Each row was made from one small tree. The marks that hang from a mark follow it in brackets, in alphabetical order. Every link used is in the known rows. Write each row's tree.
Known rows:
kevul{murap{fuma{gagaru sege}} nomi}: [-0.757  1.069  1.098 -0.233  2.635 -1.166 -1.644  2.530 -1.647 -0.231
 -0.485  0.241 -0.792  1.119  1.515  0.204 -3.314  0.291 -2.507  2.807]
gagaru{fuma{sege}}: [-0.106  1.468  1.181 -1.598  0.065 -0.834 -2.038  1.046 -0.281 -0.556
  0.433  0.555 -1.498 -1.728  0.575  1.494 -1.841 -0.621 -0.499  1.843]
kevul{murap{fuma{gagaru}} nomi}: [-0.438  1.306  0.512  0.029  2.214 -0.148 -1.549  1.750 -1.139  0.159
 -0.827  0.483 -0.091  1.264  1.048 -0.722 -3.223  0.988 -2.499  3.158]
kevul{murap{fuma} nomi}: [-1.322  1.542  0.685  0.077  1.327  1.347 -1.546  0.440 -0.512  0.455
 -1.391  0.747 -0.115  1.391  0.694 -0.197 -3.214  1.239 -2.483  2.990]
murap{kevul}: [-0.785  1.514  0.621 -0.561  0.781  1.219  0.184  0.426 -0.668 -1.170
 -0.870  0.756 -1.603  0.706  0.057 -0.275 -2.605  0.876 -0.321  1.201]
zogo{metef}: [ 0.159  1.176  0.644 -1.277  0.640  1.398 -1.497 -0.104 -0.925  0.082
 -2.153  0.780 -0.599  0.096 -1.117  1.021 -3.073 -0.650 -1.452  1.847]
fuma{gagaru}: [ 0.941  1.073  0.639 -1.474  1.251 -0.730 -0.831  1.823 -1.151 -0.489
 -0.272 -0.220 -0.513  0.042  0.941 -0.498 -1.121 -0.434 -1.081  1.761]
gagaru{fuma{murap{kevul} muzu}}: [-2.004  1.445  2.339 -0.421  1.537  0.504 -1.236  2.706 -1.260 -1.528
 -1.037  0.326 -2.103 -1.541  0.465  0.366 -3.190  0.192 -0.018  1.979]
kevul{murap{fuma{sege}} nomi}: [-1.661  1.352  1.333 -0.194  1.665  0.302 -1.644  1.094 -1.046  0.022
 -0.918  0.636 -0.763  1.230  1.234  0.717 -3.333  0.538 -2.462  2.629]
murap{fuma{sege} kevul{nomi}}: [-1.993  1.440  1.675 -0.766  2.721  0.300 -0.269  1.713 -1.428 -2.483
 -1.229  1.188 -3.113  1.624  0.106  0.356 -4.048  1.025 -1.284  1.258]
murap{fuma{gagaru muzu}}: [-0.880  1.221  1.766 -1.559  2.764 -0.214 -1.203  2.842 -1.491 -1.635
 -1.748 -0.194 -1.241  0.899  1.428 -0.424 -1.453 -0.915 -0.916  2.181]
muzu{fuma{murap{kevul} sege} zuduf}: [-1.114  0.658  3.189  1.280  0.074 -0.027  0.513  1.153 -2.072 -2.683
 -1.089  0.892 -0.615  0.352  1.618  0.670 -1.484  0.426  1.488 -0.813]
kevul{murap{fuma{muzu{zuduf} sege}} nomi}: [-2.741  1.021  1.366 -0.450  1.979  0.593 -1.336  1.312 -1.514 -0.601
 -1.270  0.403 -0.064  0.829  1.989  1.085 -3.135 -0.152 -0.989  3.026]
metef{gagaru{fuma{murap muzu}} zogo}: [-0.975  1.332  1.461 -1.878  1.283 -0.706 -1.844  0.630 -3.081  0.437
 -1.268  0.868 -0.020 -2.493  1.291  1.189 -2.369 -0.982  0.306  2.512]
nomi{kevul{murap{fuma{muzu sege}}}}: [-2.152  1.279  1.669 -0.237  1.982  1.140 -2.131  1.057 -1.089 -0.132
 -0.729  0.940 -0.232  0.655  2.664  0.936 -2.541  0.501 -1.177  1.973]
gagaru{fuma{murap{kevul{nomi}} muzu sege}}: [-2.672  1.032  2.764 -1.186  2.249 -0.493 -1.354  3.772 -1.952 -1.995
 -0.511  0.118 -2.665 -1.697  0.782  1.509 -4.039 -0.272 -1.049  2.114]
kevul{nomi}: [-0.668  1.214  0.568 -2.173  0.507  1.271 -0.937  0.457 -0.525  0.020
 -0.808  0.089 -0.140  0.325  0.055  0.246 -2.170  0.448 -2.406  2.239]
metef{gagaru{fuma{murap}} zogo}: [ 0.089  1.431  1.080 -1.168  0.789 -0.943 -1.830 -0.301 -2.669  0.690
 -0.700  1.396 -0.240 -2.215  0.673  0.721 -2.357 -0.123  0.400  1.847]
kevul{murap{fuma{muzu sege}} nomi}: [-2.647  1.197  1.653 -0.898  2.235  0.640 -1.719  2.056 -1.435 -0.197
 -1.504  0.193 -0.605  1.034  1.773  1.168 -3.320 -0.330 -2.469  3.290]
zogo{metef{gagaru{fuma{murap{kevul} muzu{zuduf}}}}}: [-1.193  1.031  1.231 -0.772  1.623  0.113 -0.314  0.571 -2.626 -1.068
 -2.427  1.919 -1.396 -1.615 -0.588  0.333 -4.828 -0.432  1.445  2.022]
nomi{kevul{murap{fuma{gagaru muzu sege}}}}: [-1.317  1.016  1.397 -0.166  2.824 -0.150 -2.088  2.271 -1.689 -0.374
 -0.318  0.545 -0.174  0.472  3.006  0.505 -2.548  0.237 -1.167  2.100]
murap{fuma{gagaru}}: [ 0.387  1.474  1.395 -0.850  2.232 -0.503 -1.213  1.718 -0.956 -1.415
 -1.143  0.368 -1.450  1.106  0.756 -0.936 -1.447  0.192 -0.826  1.472]
nomi{kevul}: [-0.264  1.330  0.699 -1.245  0.488  1.731 -1.429 -0.413 -0.288  0.124
 -0.203  0.761  0.181  0.059  1.054  0.134 -1.576  1.216 -1.018  1.054]
sege{fuma{gagaru}}: [ 0.525  0.738  1.841  0.250  1.018 -0.061 -0.651  2.237 -1.211 -1.249
 -0.760 -0.057 -0.736 -0.012  0.018  0.200 -1.517  0.316 -0.838  1.489]

Write each row's tree:
[-2.657  1.007  2.772 -0.368  2.227  1.300 -0.179  2.805 -1.979 -1.751
 -1.838 -0.292 -1.904  0.271  1.159  0.149 -2.589 -0.021 -0.568  1.067] => fuma{murap{kevul} muzu}
[-2.991  0.437  3.638  0.730  2.195  1.795 -0.014  3.420 -2.192 -2.234
 -2.212 -0.156 -1.814  0.271 -0.098  0.840 -3.691  1.000 -1.396  1.469] => sege{fuma{murap{kevul{nomi}} muzu}}
[ 0.358  0.257  3.154  0.653  0.520 -1.768 -0.277  2.495 -2.506 -2.184
 -0.492 -0.030  0.320 -0.224  2.465  0.431 -0.228 -0.665  0.905 -0.355] => muzu{fuma{gagaru murap sege} zuduf}
[-0.087  0.809  1.888 -0.467 -1.209  0.115 -0.194 -0.192 -1.121 -1.496
 -0.727  0.727  0.966  0.100  1.786  1.195 -0.260 -0.582  0.997  0.289] => muzu{fuma{sege} zuduf}
[-0.269  0.826  2.822  0.803 -0.885  0.945 -0.276  0.181 -1.201 -1.287
 -1.488  0.471  1.093  0.156  1.364 -0.056 -0.182  0.425  0.918 -0.071] => muzu{fuma{murap} zuduf}
[-2.319  0.192  3.032 -1.180  4.128 -1.541 -0.189  5.777 -3.613 -2.605
 -0.687 -0.999 -2.660 -0.064  1.889  0.692 -3.506 -0.916 -1.669  1.428] => fuma{gagaru murap{kevul{nomi}} muzu sege}
[-0.147  0.400  2.876  1.298  1.106 -1.596  0.597  2.714 -2.869 -3.043
 -0.554  0.360 -0.701  0.151  2.026  0.152 -1.565  0.125  1.411 -0.499] => muzu{fuma{gagaru murap{kevul} sege} zuduf}
[-2.737  1.465  1.391 -1.339  2.969  1.731 -0.196  1.972 -1.328 -2.248
 -2.246  0.782 -2.005  1.585  0.190 -0.176 -4.003  0.740 -1.323  2.542] => murap{fuma{muzu} kevul{nomi}}
[-0.139  0.492  2.030  0.995  0.934 -0.333  0.613  2.208 -2.541 -2.491
 -1.011  0.448  0.338  0.375  1.130 -0.824 -2.317  1.212  0.371  0.507] => muzu{fuma{gagaru murap{kevul{nomi}}} zuduf}
[-3.134  0.757  2.262 -0.235  2.180  1.406  0.215  2.196 -2.342 -2.120
 -1.729 -0.156 -1.069  0.051  1.026  0.089 -3.310  0.626  0.149  1.432] => fuma{murap{kevul{nomi}} muzu{zuduf}}
[-2.422  1.141  2.711 -0.066  1.628 -0.736 -1.035  2.690 -1.922 -2.495
 -0.307  0.394 -2.238 -1.983  1.339  1.338 -3.041 -0.402  1.590  1.272] => gagaru{fuma{murap{kevul} muzu{zuduf} sege}}
[-2.201  0.923  1.697 -1.582  4.392 -0.948 -0.232  4.268 -2.624 -3.088
 -1.229  0.233 -2.930  1.159  1.146  0.221 -4.100 -0.339 -1.435  2.292] => murap{fuma{gagaru muzu sege} kevul{nomi}}
[-0.181  1.506  1.057  0.023  2.921 -0.316 -0.053  2.075 -1.361 -2.441
 -1.187  1.026 -2.566  1.581  0.238 -1.439 -3.040  1.032 -0.130  1.262] => murap{fuma{gagaru} kevul}
[-0.530  1.206  1.010 -1.041  1.812  0.005 -0.616  0.647 -2.379 -0.371
 -2.054  2.087 -1.854 -1.107 -1.583  0.120 -5.811  0.496 -0.902  2.238] => zogo{metef{gagaru{fuma{murap{kevul{nomi}}}}}}
[-1.635  1.679  0.979 -0.557  2.238  1.430 -0.210  0.903 -0.852 -1.924
 -1.669  1.360 -2.260  1.838 -0.491 -0.656 -4.057  1.800 -1.289  1.752] => murap{fuma kevul{nomi}}
[-0.826  0.433  2.984  1.468  2.560 -0.064  0.103  3.897 -2.408 -2.290
 -1.145 -0.025 -2.037  0.314 -0.356 -0.233 -3.663  1.691 -1.405  0.975] => sege{fuma{gagaru murap{kevul{nomi}}}}
[-2.054  0.124  3.143  1.290  2.876  0.218  0.363  4.148 -3.043 -3.061
 -1.527 -0.369 -1.238 -0.086  0.595  0.135 -3.560  0.965  0.198  1.465] => sege{fuma{gagaru murap{kevul{nomi}} muzu{zuduf}}}
[-0.030  0.395  3.279  0.557  1.463 -1.523  0.146  3.771 -2.620 -2.550
 -0.685  0.116 -1.384  0.414  1.774  0.240 -1.701 -0.146 -0.536 -0.111] => muzu{fuma{gagaru murap{kevul} sege}}
[-1.469  1.083  0.842 -0.702  2.808  0.170 -1.557  2.666 -1.641 -0.040
 -1.399 -0.066  0.035  1.053  1.549 -0.326 -3.288  0.051 -2.522  3.887] => kevul{murap{fuma{gagaru muzu}} nomi}
[-0.638  1.052  1.696 -1.862  1.397  0.062 -1.387  1.058 -2.334  0.078
 -2.488  1.356 -1.112 -1.694 -0.441  0.678 -3.916 -1.299 -0.462  2.415] => zogo{metef{gagaru{fuma{murap muzu}}}}
[ 0.514  1.618 -0.336 -2.137  0.185 -0.696 -1.754 -1.315 -2.047  1.071
 -0.430  1.709  0.402 -2.180  0.426  0.879 -2.354 -0.316  0.446  2.610] => metef{gagaru{fuma} zogo}
[-2.383  0.159  2.752 -0.513  3.811 -1.609  0.216  4.924 -3.781 -3.041
 -0.518 -0.774 -1.986 -0.361  2.117  0.578 -3.364 -0.621  0.085  1.120] => fuma{gagaru murap{kevul{nomi}} muzu{zuduf} sege}
[-1.895  0.749  1.257 -0.408  2.955 -0.897 -1.326  2.740 -2.159 -0.922
 -0.865 -0.053 -0.137  0.585  2.301  0.516 -3.215 -0.461 -1.071  3.183] => kevul{murap{fuma{gagaru muzu{zuduf} sege}} nomi}
[-1.843  1.018  1.847 -0.434  3.645 -1.123  0.153  3.082 -2.510 -3.597
 -1.046  0.526 -2.594  0.863  1.790 -0.024 -2.979 -0.501  1.478  1.286] => murap{fuma{gagaru muzu{zuduf} sege} kevul}
[-1.241  1.017  2.082 -2.046  1.747 -1.626 -1.956  1.356 -3.589  0.001
 -0.777  0.803 -0.713 -2.664  1.821  2.053 -2.479 -1.679  0.314  2.069] => metef{gagaru{fuma{murap muzu sege}} zogo}
[-0.958  0.469  2.555 -0.321  3.396 -1.902 -0.110  4.573 -3.073 -2.272
 -0.033 -0.352 -2.859  0.160  1.159  0.199 -3.453  0.275 -1.608  0.569] => fuma{gagaru murap{kevul{nomi}} sege}
[-1.271  0.231  3.627  1.036  2.061 -0.079 -0.544  3.644 -2.555 -2.294
 -1.567 -0.717 -0.495 -0.546  1.134  0.373 -1.436 -0.226  0.575  1.042] => sege{fuma{gagaru murap muzu{zuduf}}}
[-0.245  0.876  2.087  0.536  2.609 -0.792 -0.068  3.345 -2.256 -1.764
 -0.556 -0.203 -2.229  0.361  0.811 -1.077 -2.552  0.730 -0.535  0.497] => fuma{gagaru murap{kevul}}
[-0.885  1.733  0.770  0.704  1.229  1.856 -2.038 -0.432 -0.230  0.520
 -0.613  1.394  0.238  0.979  1.686 -0.213 -2.576  1.903 -0.975  1.695] => nomi{kevul{murap{fuma}}}
[-2.096  1.230  2.741 -1.783  2.264  0.314 -1.397  2.122 -1.221 -1.778
 -1.761  0.199 -1.995  0.929  1.627  1.071 -1.495 -1.382 -0.836  1.553] => murap{fuma{muzu sege}}
[-0.851  0.499  1.821 -2.616  2.418 -1.564 -0.919  3.926 -2.286 -1.370
 -0.318 -1.027 -1.169 -0.380  2.324  1.062 -1.182 -2.393 -1.113  2.048] => fuma{gagaru muzu sege}
